What can hang from each mark
neberar: fuze lote suvom
fuze: neberar
tada: fuze lote neberar suvom
suvom: fuze munag
lote: fuze suvom
munag: fuze lote neberar suvom tada

Every row comes from one small tree of marks. Brackets hold a mark, then the marks that hang from it, in alphabetical order. Every link used is in the known rows. Which tree was each row made from?
Known rows
(munag (tada fuze)): [  6   5 -24 -10   5   8  13   3  -4   0 -15  -4   4 -19   9   0   3 -11
  -9 -20 -27   1  -6   6   9]
(fuze (neberar suvom)): [  2   5 -18   4  -3  -3  -8 -13   2  -7  19  -8  -9  -2   9  -1   2   1
   5  -6  -1  -5  14  11  -1]
(suvom fuze): [  1   1  10   2  -4   4   2   8   2  -6  -3   1 -12  -4   9  -9   8   8
   0   0 -23   0   7  -7  -1]
(tada (neberar (lote fuze)) (suvom munag)): [  5   3 -19 -24  12  13 -13 -18 -26 -11   4  -4 -18   0  -1 -12  -4   7
   1 -24 -19  11  27   4  16]
(lote (suvom (fuze neberar) munag)): [  5  10   6  -3   1  16  -6   0  -3 -17  17 -10 -14   2   3 -14  16   7
  -1  -8 -40   8  29  -6  -7]
(fuze (neberar (lote (suvom munag)))): [ 13   0 -13  -4   5  15  -2 -15  -4  -9  21  -4 -12   6  -4 -10   4   5
   2  -7 -17   9  37   4   2]
(tada neberar): [ -7   3  -9 -12   0   4 -11  -4  -2   2   1   1  -4  -4  -3   1  -4  -9
   1 -14   5   0  -5   9   0]
(neberar lote): [ 9 -9 -9  0  0  3  6 -6  0  3  0  6 -9  2  2 -5 -5  7  3  0  0  1 15  3
  8]
(neberar fuze lote (suvom munag)): [  5 -12 -11   7  -5  -5   4 -13  -3 -11  14   2 -32  10  19 -14   4  30
   1   5 -23   3  49  -9  21]
(tada (lote (suvom munag)) (neberar fuze)): [  0   4 -15 -31  12  11 -14 -13  -5  -7   3 -10 -17   3  -6 -15  -2  -1
   0 -22 -17  12  19   4  19]
(fuze (neberar lote (suvom (munag tada)))): [ 17  -1 -33  12  -5  10  12  -9 -11 -11  19   1 -17  -4  17  -8   6   9
  -1 -16 -16   5  35   3   5]
(tada suvom): [ -5  12  -8  -9   7 -11  -9  -8  -8  -6   3  -2   0  -3   1  -1  -4   1
   3 -12   3   4   2   0   9]
(munag fuze neberar (tada lote)): [ 19   3 -40  -4   3  27   8   3 -11   4 -17  -6   5 -32  13 -15   5 -21
 -18 -29 -21   2 -19  20   8]
(munag lote (neberar fuze suvom)): [  7  -5 -26  14  -7   3  -8 -13   4  -6   4 -10 -14 -12  28 -18   4   4
 -22 -12 -23  -7   8  17  14]
(lote fuze): [  7  -3   1  -6   5   8   4  -2  -9  -6  -7 -13   1   0  -1  -4   1   2
  -8   1 -19  -3   2   7   2]
(lote (fuze neberar)): [ 10  -1 -14  -7   4  20  -1  -8  -5  -3   3 -17  -1  -4   3  -3   4  -6
  -1  -6 -24 -10   7  17  -7]
(fuze (neberar (suvom (munag lote tada)))): [ 21   6 -30  16  -6  19   5  -2 -13 -10  19  -5  -5 -13  24 -12  11   0
 -16 -23 -22   5  12   2   2]
(lote (fuze neberar) (suvom (munag tada))): [ 17   9 -16  -4   8  21  11  -4 -17 -19   7 -26   7  -5  -1  -6  12  -7
 -19 -18 -44   6  18  12  -2]
(munag suvom tada): [  4  13 -15  22  -4  -6  13  13  -4 -10  -8  -7  13 -12  17  -3   4  -5
 -25 -14 -10   1  -5   6   3]
(lote (fuze (neberar (suvom (munag tada))))): [ 15   5 -23   6   0  15  10  -5 -19 -19  12 -19  -6  -5  15  -7  12   5
 -12 -16 -36   1  22   6   0]
(munag fuze (neberar lote suvom) tada): [ 18  -3 -41  19  -9   5  13  -7 -11  -8  -1  -4  -8 -25  23 -15   5   0
 -24 -19 -26   0  11  21  16]
(lote (suvom fuze (munag neberar))): [  1   9   8   5   2  11 -10   2  -2 -19   3  -7 -12  -2   5 -17  17   6
 -14 -10 -38  14  17  -6  -2]

Which tree is each row?
[ 15   2 -19   8   0   6  13   0   0 -14 -10  -9  -6 -17   9 -18   7  -3
 -23 -23 -38   6  15  15   9]
(munag (neberar (lote (suvom fuze))) tada)
[  8   5 -16  -8   3  19  -9  -8 -10 -12  15   6 -30  -3  17 -17  10  15
  14 -17 -33   6  42  -9   4]
(tada (suvom (fuze (neberar lote)) munag))
[ 18   6 -11 -19  20  23 -10 -10 -13 -13  -6 -20  -1  -2  -9 -20   4  -3
 -15 -19 -24  16   7  10   9]
(tada (lote fuze (suvom (munag neberar))))
[ 22  10 -24  -1  10  10  15   9 -14  -9 -21 -19  12 -15  12 -15  -1  -6
 -26 -23 -19   3  -8  14  13]
(munag suvom (tada (lote fuze)))
[ -3  16 -25  10  -5  -2   2   8  -6  -8  -6  -6   9 -15  14  -2  -1 -15
 -25 -28  -4   1 -10  14   3]
(munag suvom (tada neberar))
[  7   8 -24  12  -5   7   6  -3 -10 -14  18  -5  -8  -6  16  -3  11   3
  -4 -16 -16   4  19   0  -2]
(fuze (neberar (suvom (munag tada))))
[  4  -9 -21   1   3  -1  -1 -19   9  -7  -1 -11 -13  -2   6 -14   0   2
 -15  -8 -26  -2  27  22  17]
(munag (neberar fuze (lote suvom)))
[ 18   8  -6  -1   0  19  -5  -2   2  -9  12 -15  -5 -12  10 -20  10  -4
 -14 -16 -39   0   9  11   0]
(munag (lote (suvom (fuze neberar))))
[ 20   8 -13   6   2   3  13   1  -8  -7  -2 -15  17 -15   2 -10   1 -10
 -30 -21 -18   8  -8  13  12]
(munag (lote suvom) tada)
[  3   9  20  -1   2   3  -2   6  -5 -20   7  -6 -11   5   0 -15  14  14
  -7  -1 -36  15  24 -17   2]
(lote (suvom fuze munag))
[ 10  10 -26 -15   1   2   0   2  -8  -9  -8  -5 -16 -19  11 -16  -1  -3
  -3 -36 -14   6   0   7  16]
(munag (tada lote (neberar (suvom fuze))))
[  3   8 -28 -13   3   4  -9 -16   2  -5  12  -9 -13 -11  13  -4   3  -3
   6 -14 -21  -5  14  13   6]
(tada (fuze (neberar suvom)))
[  8  14 -24 -26  12  15 -15  -7  -4  -5   2  -4 -17 -14   9 -16   1  -4
  18 -29 -16   2   9   5   6]
(tada lote (suvom (fuze neberar)))
[ 12  -2   1  -2   6   2   3  -8  -7 -10  11  -1  -9  10  -8 -10   1  14
  -4  -1 -12  17  32  -6  12]
(neberar (lote (suvom munag)))
[ 27   2 -32  12  -8  44  11   6 -21  -1  11  -4   0 -26  25 -16  18 -10
 -23 -22 -45   2   2   6  -3]
(suvom (munag (fuze neberar) lote tada))
[ 11  -2 -12 -21  10   5  -3 -18 -11  -9  -1 -18  -4   0 -13 -10  -9  -2
 -12 -17 -19   5  19  24  17]
(tada (neberar (lote fuze suvom)))
[  4   3   1   1  -5  26  -5   6  -2  -9  12   2 -22  -1  15 -11  18   8
   8  -5 -36   1  24 -12 -13]
(suvom (fuze neberar) munag)
[ 19   2 -25   2   3  16  13  -8  -9 -11  14  -7  -4  -4   1  -8   6  -2
  -9 -19 -24  10  31   8   4]
(fuze (neberar (lote (suvom (munag tada)))))
[ -6  10 -23 -22   4  -5 -17 -15  -3  -4   3  -5 -14 -10   6  -3  -4  -4
   1 -23 -11   2   4  12  16]
(tada fuze (neberar suvom))
[  6  -9  -9  -4   3  -9   7 -16   5  -7   3 -10 -12   5   1 -11  -3  11
  -8   0 -24   0  34  11  21]
(neberar fuze (lote suvom))
[  9  17 -46 -30  10  12  -6  -6 -24  -1  -9  -6   1 -32   5 -11  -6 -21
  -7 -46 -11   8 -15  19  21]
(munag fuze (tada lote neberar suvom))
[ 15   8 -25  27  -8  22  -7   5  -8  -3  -2  -7   6 -27  32 -24  10 -10
 -43 -16 -29  -1 -14  19   4]
(munag fuze lote neberar suvom)
[ -2  12  -5  22  -6   5  -8  11   6 -13  -8  -5  -7 -12  26 -17  12   1
 -23 -11 -27  -2   2   4  -4]
(munag neberar (suvom fuze))
[  7   7 -42 -27  13  12 -10 -23  -5   0   5  -1 -17 -15  11  -7  -5  -5
  13 -27 -22  -1  23  17  16]
(tada (fuze (neberar lote)) suvom)
[  4  10 -29 -37  13  13 -20 -13 -11  -3   2   2 -24  -8   4 -13  -3   0
   9 -31  -9  16  10  -1  21]
(tada fuze lote (neberar (suvom munag)))
[ 11  -4 -27   4  -3   0  -2 -18   1  -4  19  -1 -18  -1  10  -7  -3   8
   8  -6  -1  -4  29  14   6]
(fuze (neberar lote suvom))
[ -1  -4 -24  12  -5  16   8   2  -4  -8  -7  -4  -9 -10  22  -7  15  -2
 -18 -16 -36  -1  12   2   1]
(suvom (munag (neberar fuze) tada))
[ 10   9 -10  26  -8  17  -8  11   3  -9  -7  -4  -5 -19  34 -27  13  -1
 -34 -18 -32   0  -6   7  -1]
(munag lote neberar (suvom fuze))
[ 12  -6 -16   3   1   2  20  -6  -7 -14   2  -8 -11   1   7 -12   6  12
 -17 -10 -39   9  39   0  20]
(neberar fuze (lote (suvom (munag tada))))
